Each row comes from the steps of one path. Every step used is in the known rows, and no mark comes twice. Write the path behind each row, first mark first.
(in the rows, 100 means zero)
Known rows
R/X/U: 108 100 136  88  74  75  89  70  97 100  77  82  80 112 118  93 110  62  82  63 108  93  79  86 116 101
R/X:  99  83 130  93  38 104  83  74  90  84  89  78  98  92 117  75  86  87 109  56 113 120  34  97 118 110
Y/R:  99  64  73 112  45 111  81 103 101 107  86 106 147  82 126 101 117  80  97  62 125 107  67 107 138 110
E/G: 151  52 123 104  17 103 120 111  94  97  95  67 128  97 130  88 160  80 136  91 108 128  72 129  87 145
X/R/Y: 112  95 144 109  47  54 115  95 118  78  98  80  96 109 112  69 125  56  85  42 100 121  89  81 107 101
G/E: 134  54 101 106  64 135 140  97  68  90  96  90 106 101 120  53 125  69  93  97 132 103  54  92 128 117
G/R/Y: 119  74 122 108  60  65 103 114 113  92 113  86 103 107 131  71 133  54  85  37 124 116  97  78 113 102
H/R/Y/E: 108  63 122 123  47  73 131 109  87  94 140  52 121  93 129  32 145  66  80  55 112 124  73 100 119  80
S/U/X: 158  67  87 101  29 113  81  69  88 113 100  73 126 112 114  96  72  66 137  70 126 123  86  78 132 134
S/U/X/R: 149 103 108 118  56  79  81  59 100  82 100  92 108 142 109  98  76  54 121  73 118 118  98  66 151 124
S/U/X/R/H: 129 111 120 106  88 102  88  57 110  77 102 123 134 149 136  86  81  79 129 107 115 125  85  72 155 126
U/X/R/H: 124 113 135 107  94 101  88  64 111  68 105 127 130 140 147  75  84  79 128 106 110 121  79  77 159 124
H/R: 109 104 123  93  43 100 119 111  76  95 138  69  90 127 132  67 115 105 126  82 120 128  84 104 127 119
S/U: 139  64  64  95  19 114 115  78  88 127  99  76 124 127 101 119 121  81 114  76 140 125  82  87  93 122
X/R/Y/E: 117  63 123 133  56  63 122  93 100  86 125  70 125  96 124  45 146  46  68  53 112 116  72  89 122  77
Y/E/G/R: 155  51  99 130  75  84  95 115  89  93 130  91 130 123 149  79 158  54 110  81 141 111  96  99 135 118
E/G/C: 164  31  94  95  51 122 128 108  88 112  81  75 148  98 135  76 164  73 143  79 135 137  52 130  99 134
U/X/R: 143 105 130 118  65  78  79  69 102  71 104  98 104 130 123  84  80  53 121  72 112 114  90  74 158 122
E/Y: 131  41 107 100  54 117 121 119 108 108  83  98 127  95 158  77 131  50 102 105 120 111  77 125 106 133
U/X/R/Y/E/G/C: 167  32 106 116  66  93 120  99  93  98  89  64 154  96 131  50 154  50 130  66 123 137  59 117 120 118
U/S: 152  49 148  78  59  91 130 107  88 130 131 113 134 110 126  90 139  71 140  82 133 104  70  88 101 138
R/J:  77  72 125  95  47  87 121  95  77  77 106  79  88 102 108  86  98  63 102  66 138 137  49 110 111 116
H/R/G/E/Y: 114  40 120 102  65 119 145 118  79 104  83  89 111 110 138  41 122  57  90 119 116  96  70 125 104 130
H/R/G:  81  88 147  90  20  84 122  95  71 118 122  69  93 133 103  68 117 110 113  70 113 104  71 119  78 112
X/R/J:  78  97 136 107  65  63 115  82  85  57 104  90  79 125 100  89  87  52  98  67 131 134  61  98 128 112

Write each row's path
129  70 154  76  89  63 103  90  94 127 103 115 122 110 116  97 122  60 114  70 119  85  79  78 117 123
Y/R/X/U/S
139  71 166  71  86  64 114  89  91 127 110 109 110 117 117  93 126  59 119  74 119  87  79  77 107 126
R/X/U/S
117  45 114 124  43  80 127 102  95 100 125  63 132  81 129  42 152  55  72  51 116 118  64  99 109  79
R/Y/E
 98  60 119 117  73  66 110 107  75  69 122  81 100 116 121  79 118  45 101  71 148 133  69 108 128 116
Y/E/G/R/J
 98  65  92 106  98 134 102  97 110  90  76 137 165 102 159  68 110  80 100 123 117 111  63 107 151 123
G/E/Y/R/H
128  41 125 111  73 111 128 102  88  95  71  99 117 110 134  46 105  39  91 115 112  91  73 113 119 132
U/X/R/G/E/Y
 93  96 126 108  61  63  99  68  82  61 101  82  84 130  92  93  60  45 110  65 131 137  70  86 140 120
S/U/X/R/J
115  56 111  85  53 108 130  98  73 127 100  76 124 124 115  61 134  93 128  64 139 121  51 123  93 110
H/R/G/C
152  48 136 131  32  67 116 103  98  82 107  51 137  90 126  52 155  52 115  74  95 128  79 115 108 121
U/X/R/Y/E/G
110  67 129 111  61 104 138  80  66  90  90  93  96 128  95  52 116  70  83  91 121  87  57  93 110 110
X/R/G/E
133  84 172  69  89  59 117  93  85 123 121 102 103 125 117  86 120  67 124  77 117  92  85  76 113 126
H/R/X/U/S
120  28 116 104  62 123 143 113  85 107  72  96 119 102 137  49 127  49  85 116 118  92  64 125  98 130
R/G/E/Y
152  65 156  73  85  69 128 100  93 136 119 115 119 122 124 100 147  55 120  83 126  86  95  79 102 130
X/U/S
155  63 104 117  68  88  91 115  94  93 118  98 119 129 147  94 149  62 121  80 139 114 100  98 127 132
E/G/R
159  19  97 108  55 105 136 111  90 110  90  62 157  88 133  53 176  61 124  68 130 138  51 129  99 115
R/Y/E/G/C
142  73 162  76 102  58 104  92  92 124 117 117 109 127 123  95 125  53 116  72 128  84  88  69 118 125
G/R/X/U/S
129  62 111 134  51  63 112  81  98  91 122  63 130 103 114  51 125  42  78  51 113 119  81  80 128  83
S/U/X/R/Y/E
102  44  73 113  57 114  86 118 112 110  68 112 156  76 145  92 118  61  90  83 120 103  73 122 136 121
E/Y/R
136  54  99  96  58  97 111  69  85 123  80  86 134 133 101  80 113  69 126  60 140 116  59 104 104 113
S/U/X/R/G/C
132  83 117 105  96 108  96  97 106  84 115 127 142 139 163  82 133  85 128 113 129 122  86  94 138 132
E/G/R/H
131  66 130 111  51  60 107 121 112  89 108  76 110 105 130  70 149  55  97  46 115 121 100  92 102 116
E/G/R/Y
151  35 115 123  26  97 127 109  86  98 111  58 145  89 133  66 174  69 119  93 111 125  66 130  97 125
Y/E/G
136  32 102 106  73 133 140 119  90  98  76  98 121  95 152  53 127  43  89 120 123 102  67 117 120 133
G/E/Y
164  19  89 109  58 117 132 107  84 112  93  68 159  93 138  60 174  65 131  79 137 136  47 131 106 119
Y/E/G/C
144  36 127 123  22  79 131 114  95  94 108  49 140  82 128  55 177  62 109  76 101 128  70 126  87 118
R/Y/E/G
